What can hang from each mark:
H: C
T: C P
C: P
X: Q Y
P: H Q T X Y
Q: C P Y

Every row comes from one small tree of marks. The marks that hang from a mark follow it in brackets, in alphabetical order. Every link used is in the known rows. Which tree was each row made from?
Known rows:
X(Q(C(P(T))) Y): [ 8.12  0.44  1.30  1.45 -1.98  3.62  1.95 -1.10 -0.61 -2.29 -0.41  3.83
 -2.17 -2.42  3.91  1.80 -1.30  2.06 -6.71 -0.58  0.51 -1.05 -3.28]
Q(C P(T X) Y): [ 1.30  0.50  1.49  0.21 -0.75  2.09  0.24 -2.94  1.34 -2.97  0.52  3.02
  1.61 -2.90  0.33  1.65  0.20 -5.38  1.75 -1.57  1.59 -1.44  3.31]
X(Q(C P) Y): [ 1.74  1.07  1.55  1.50 -2.10  1.01  2.89 -1.24  0.26 -3.82  0.05  3.20
 -0.97 -1.77  3.34  1.10 -2.71 -3.75 -0.63 -1.64  1.35 -2.49 -1.69]
C(P(H T)): [ 5.52 -2.05  0.13 -1.42 -2.57  4.78  0.22 -1.28 -0.76  1.21  1.00  1.70
  0.69 -0.26  0.86  1.80 -6.85  1.24  0.14  2.27  1.08 -0.29 -4.22]
P(H X): [-2.05 -0.50 -0.01 -2.24 -1.54  2.25  0.19 -0.60 -1.30  1.93  1.59 -0.73
  0.58  0.41  0.38  2.68 -4.54 -0.99  0.89  0.11  2.16 -1.80 -2.11]
P(H T X(Q) Y): [-4.07  0.23  1.01  1.32  2.36  3.87 -0.15 -1.12 -2.57  3.28  0.64  1.54
  0.45  0.90 -0.16  4.53 -0.89  1.69 -2.87 -0.48  2.42 -2.45 -4.53]
T(P(H Y)): [-5.65 -0.23 -0.09  0.14 -1.44 -0.21  0.94 -0.81 -2.63  1.71  1.06 -0.17
  0.42 -0.57 -1.94  2.55 -5.42 -1.54  0.40 -0.94  3.51 -2.02 -1.53]
T(C): [ 5.56  0.95  0.14 -2.72 -2.30  2.21  2.61 -1.97 -0.77 -0.34  1.98 -0.62
  1.03 -1.73  2.57  1.57 -3.74 -0.61  1.45  3.89  2.49 -1.37 -0.94]
T(P): [ 0.66 -1.10 -0.09 -0.56 -2.60 -1.84  1.61 -1.10 -1.58 -0.25  1.53 -0.31
  1.22 -1.02  1.45  1.57 -3.42 -1.22 -1.03 -0.17  3.45 -2.31  0.05]
P(H(C) T X(Q) Y): [-4.88  1.32 -0.35  0.49  1.77  0.59 -0.57 -3.46 -2.04  5.44  0.64  0.85
 -1.60  2.86 -0.05  4.01 -1.20  1.72 -2.84  1.18  2.17 -3.85 -5.50]
C(P(H Q T X Y)): [-3.19 -0.41  0.04 -0.26  0.51  4.22 -1.14 -0.84 -2.51  4.21 -0.13  2.02
 -0.84  0.32 -6.12  2.91  0.82  1.37  1.18 -0.59  0.31 -0.04  0.64]
X(Q(Y)): [-0.99 -1.87  1.33 -0.45 -2.11  0.84  1.01 -1.52  1.45 -1.29  1.13  1.53
 -0.38  0.54  6.46  1.64 -3.06  0.89 -2.32  1.42  2.54 -2.53 -3.12]
P(T(C) X(Y)): [ 3.67  1.95 -0.01 -0.69 -0.87  4.19  1.80 -1.87 -0.28  0.87  0.77  0.28
 -3.40 -4.03  2.57  3.03  0.99 -3.55 -1.45  4.51  2.56 -2.04 -1.14]
C(P(Q X)): [-0.67 -1.04  0.17 -1.86 -1.91  1.66 -0.37 -0.72 -1.06  1.64  0.61  1.20
 -0.49  0.69 -3.69  1.52  2.36  1.25  1.21 -1.06 -0.15 -0.04  3.04]
P(T X): [ 2.84 -0.70  0.26 -0.11 -0.42  2.31 -0.11 -1.78 -1.65  1.50  1.66  0.40
  0.86 -1.81  1.76  2.59  0.20 -0.73 -1.43  0.09  2.51 -1.88  0.50]
Q(P(H(C) T X Y)): [-6.84  1.27 -0.80 -0.55  0.50  0.97 -0.93 -3.96 -0.89  4.65  0.62  0.98
 -1.52  0.34 -3.98  3.14 -2.84 -5.27  4.67  0.78  1.47 -3.17 -1.57]
H(C(P(X Y))): [-6.21  0.25 -1.30 -2.01 -2.02  0.04 -1.02 -3.40 -1.12  4.25  0.62  0.61
 -3.00 -0.75 -4.89  1.40  0.61  1.29  1.09 -1.23 -0.15 -1.33  0.57]
P(H Q T X Y): [-3.78  0.52  0.29  0.93  0.92  1.78 -0.85 -1.10 -2.81  4.13  0.81  0.68
  0.03  0.82 -3.14  3.45  0.99 -0.76  0.80 -0.71  2.23 -1.50  1.56]
H(C(P(Q T Y))): [ 0.67 -0.17 -1.32  0.71 -1.72 -0.86 -0.85 -3.78 -1.54  4.83  0.43  1.90
 -2.77  0.97 -3.31  1.24  1.26  1.21  0.54  0.72  0.64 -1.65  1.54]
T(C P(H Q X(Y))): [-3.47  2.51 -0.18 -1.73 -0.89  0.19  2.39  0.52 -0.83  1.90 -0.44 -0.60
 -3.78  0.27 -2.25  3.71  0.04 -3.67  0.08  4.37  3.31 -2.25 -0.52]
Q(C(P(X)) Y): [ 0.50 -0.16  1.42 -2.20 -2.80  2.48  0.29 -1.48  1.18 -2.57  0.10  2.50
  0.18 -2.31 -0.93  0.77 -0.19  0.66 -1.33 -2.14 -0.33  0.27  2.53]

Which tree is each row?
[-3.24 -0.45  0.79 -0.30  1.45  6.16 -0.33 -1.02 -2.04  2.89 -0.36  2.54
 -0.49  0.34 -3.07  4.01 -0.67  4.04 -2.41 -0.36  0.48 -0.47 -5.27] : C(P(H T X(Q) Y))
[-5.15 -1.11  0.07 -2.72 -1.80  0.13 -0.72 -3.23  2.49  2.20 -0.03  1.83
 -3.85  1.92  1.08  1.64  0.28  2.72 -2.42  2.05 -0.11 -2.20 -3.75] : H(C(P(X(Q(Y)))))
[-2.32 -1.24  0.91 -2.49 -0.43  4.86  0.56 -0.07 -0.65  1.43  0.21  1.23
  0.25  2.16 -0.96  2.89 -3.36  4.21 -1.42  0.53  0.18 -0.76 -5.99] : C(P(H X(Q)))
[ 1.60  0.97  0.40 -1.10 -3.28  2.73  1.37 -0.51 -0.61 -1.90 -0.29  1.80
 -2.66 -4.27 -1.02  1.05  0.16 -0.75 -2.66 -2.57 -0.56 -0.31  1.28] : Q(C(P(X(Y))))
[ 6.52 -0.74  1.19 -0.82 -2.74  4.05  0.61 -1.88  1.12 -1.76  0.12  3.14
  0.82 -1.11  1.65  1.19 -6.56  0.25 -1.53  1.00  0.45 -0.12 -1.96] : Q(C(P(H T)) Y)
[ 4.37  1.79  0.00 -2.37  0.46  4.98  1.26 -1.61 -1.00  2.13  1.18 -0.37
  1.14 -0.46  0.38  3.75 -3.26 -1.05  0.57  5.26  2.92 -1.80 -3.52] : P(H T(C) X)
[ 5.98  0.26  0.54 -1.98 -3.40  3.08  1.45 -0.92 -1.43 -1.33  0.57  1.60
  2.00 -0.46 -1.06  0.86 -7.50  1.69 -0.24 -0.93  0.14  0.22 -1.64] : Q(C(P(H)))
[-3.12 -0.96  0.61 -1.17 -1.59  3.80  1.08 -0.21 -0.18  0.25 -0.20  2.02
 -4.55 -1.67  1.11  2.23  0.85  1.88 -3.46  0.14 -0.07 -1.04 -3.94] : C(P(X(Q Y)))
[ 3.45  0.45  0.98 -2.05 -2.13  2.76  0.82 -1.33 -1.49 -1.42  0.35  1.73
  1.90 -1.84 -2.63  1.11 -0.36  2.00 -1.28 -3.37 -0.34  0.18  2.10] : Q(C(P(X)))
[ 2.33  2.08 -0.01 -1.62 -0.64  5.30  1.71 -1.13 -0.40  1.67  0.58 -0.22
 -3.16 -2.72  2.20  3.91 -2.88 -3.64 -0.65  6.04  2.61 -2.10 -4.17] : P(H T(C) X(Y))
[ 2.03  1.18  1.22  0.56 -0.42  0.80 -0.23 -1.67 -0.16  0.01  0.39  2.06
  1.51  1.22  0.23  2.54 -0.14 -1.91 -1.92 -0.21  1.89 -1.53  2.62] : P(H Q(C Y) T X)
[-3.06 -1.32  0.67  0.18 -2.97 -3.58  0.65 -1.26  0.67 -0.39  0.95  1.11
 -0.58  0.71  1.16  1.23  0.05 -2.38 -0.32  0.72  3.28 -2.05  3.60] : T(P(Q(Y)))
[-1.21  1.45  1.65  1.40 -0.26  1.06  1.68 -2.59 -1.71 -2.58  0.46  3.18
  2.59 -1.01 -1.24  1.84 -1.50 -1.11  1.00 -4.48  1.51 -1.96  0.30] : X(Q(C P(Y)))
[-4.56 -1.26  1.44 -1.10 -0.67  1.58  0.13 -1.47  1.36 -0.41  1.00  1.17
 -0.47  0.43  4.19  2.67  0.67  1.02 -2.94  0.66  2.05 -2.25 -1.97] : P(X(Q(Y)))
[ 4.27  1.01  0.64  1.47 -2.31 -4.05  1.93 -1.07 -2.62 -1.55  0.74  0.93
  2.72  0.56 -1.24  1.14 -0.05 -0.66 -2.35 -2.95  3.05 -1.97  5.02] : T(P(Q(C)))
[-5.42  2.30  1.44  0.92  1.79  0.05  1.43 -0.20 -3.16  0.19 -0.20  1.45
  2.44  0.71 -3.65  3.79 -0.61  2.25 -4.94 -4.45  2.88 -2.52 -1.63] : T(P(H X(Q(C)) Y))
[ 1.54  1.94  0.24 -1.08 -0.34  4.68  2.11 -1.80  0.55 -0.27  0.38  1.12
 -2.98 -4.24  0.46  2.92  0.62 -7.06  3.32  4.55  1.87 -1.84 -0.80] : Q(P(T(C) X(Y)))
[ 2.13 -1.80 -0.68 -0.59 -3.45 -1.18 -0.89 -3.72  1.93  2.81  0.42  2.68
 -3.61  1.84  1.26  0.44 -0.41 -0.28 -0.14  3.91  0.55 -1.77  0.77] : H(C(P(Q(Y) T)))
[ 2.70  0.37  1.70  0.40 -1.90  0.02  1.44 -1.63  0.82 -3.50  0.83  2.40
  1.66  0.38  5.54  1.10 -2.62  1.27 -4.30 -0.98  2.08 -2.20 -0.82] : X(Q(C Y))
[-3.13  0.28 -0.42  0.16  0.87  1.64 -0.98 -3.74 -1.23  4.41  0.00  2.31
 -2.63  0.70 -2.61  2.91  2.70  3.83 -3.37  0.20  0.10 -2.34 -3.15] : H(C(P(T X(Q) Y)))
[-0.01 -0.09  0.24  1.61 -0.49  1.04 -0.13 -1.69 -2.88  3.18  1.28  0.98
  0.33  1.05 -1.14  2.77 -2.42 -0.99  1.06  0.31  2.70 -1.59  0.42] : P(H Q T Y)
[-4.15 -1.39  0.66 -0.27 -2.66 -2.34  0.64 -0.39  0.64  0.41  0.57  0.69
 -0.49  2.52  0.64  1.93 -3.84 -2.65  0.59  2.04  3.75 -2.20  0.60] : T(P(H Q(Y)))
[-2.82  2.29  0.07 -0.78 -0.47 -0.30  2.02 -0.76 -2.50  1.86  0.36 -0.12
  0.52  0.99 -4.70  3.11 -2.10 -1.15  1.98  2.48  3.83 -1.56  0.66] : T(C P(H Q Y))
[-1.41 -1.19  0.15 -1.28 -0.69  1.30 -0.82 -3.62  2.13  2.70 -0.22  2.55
 -3.50  1.56  2.10  2.22  1.45  2.64 -3.72  3.34  0.30 -2.55 -4.20] : H(C(P(T X(Q(Y)))))
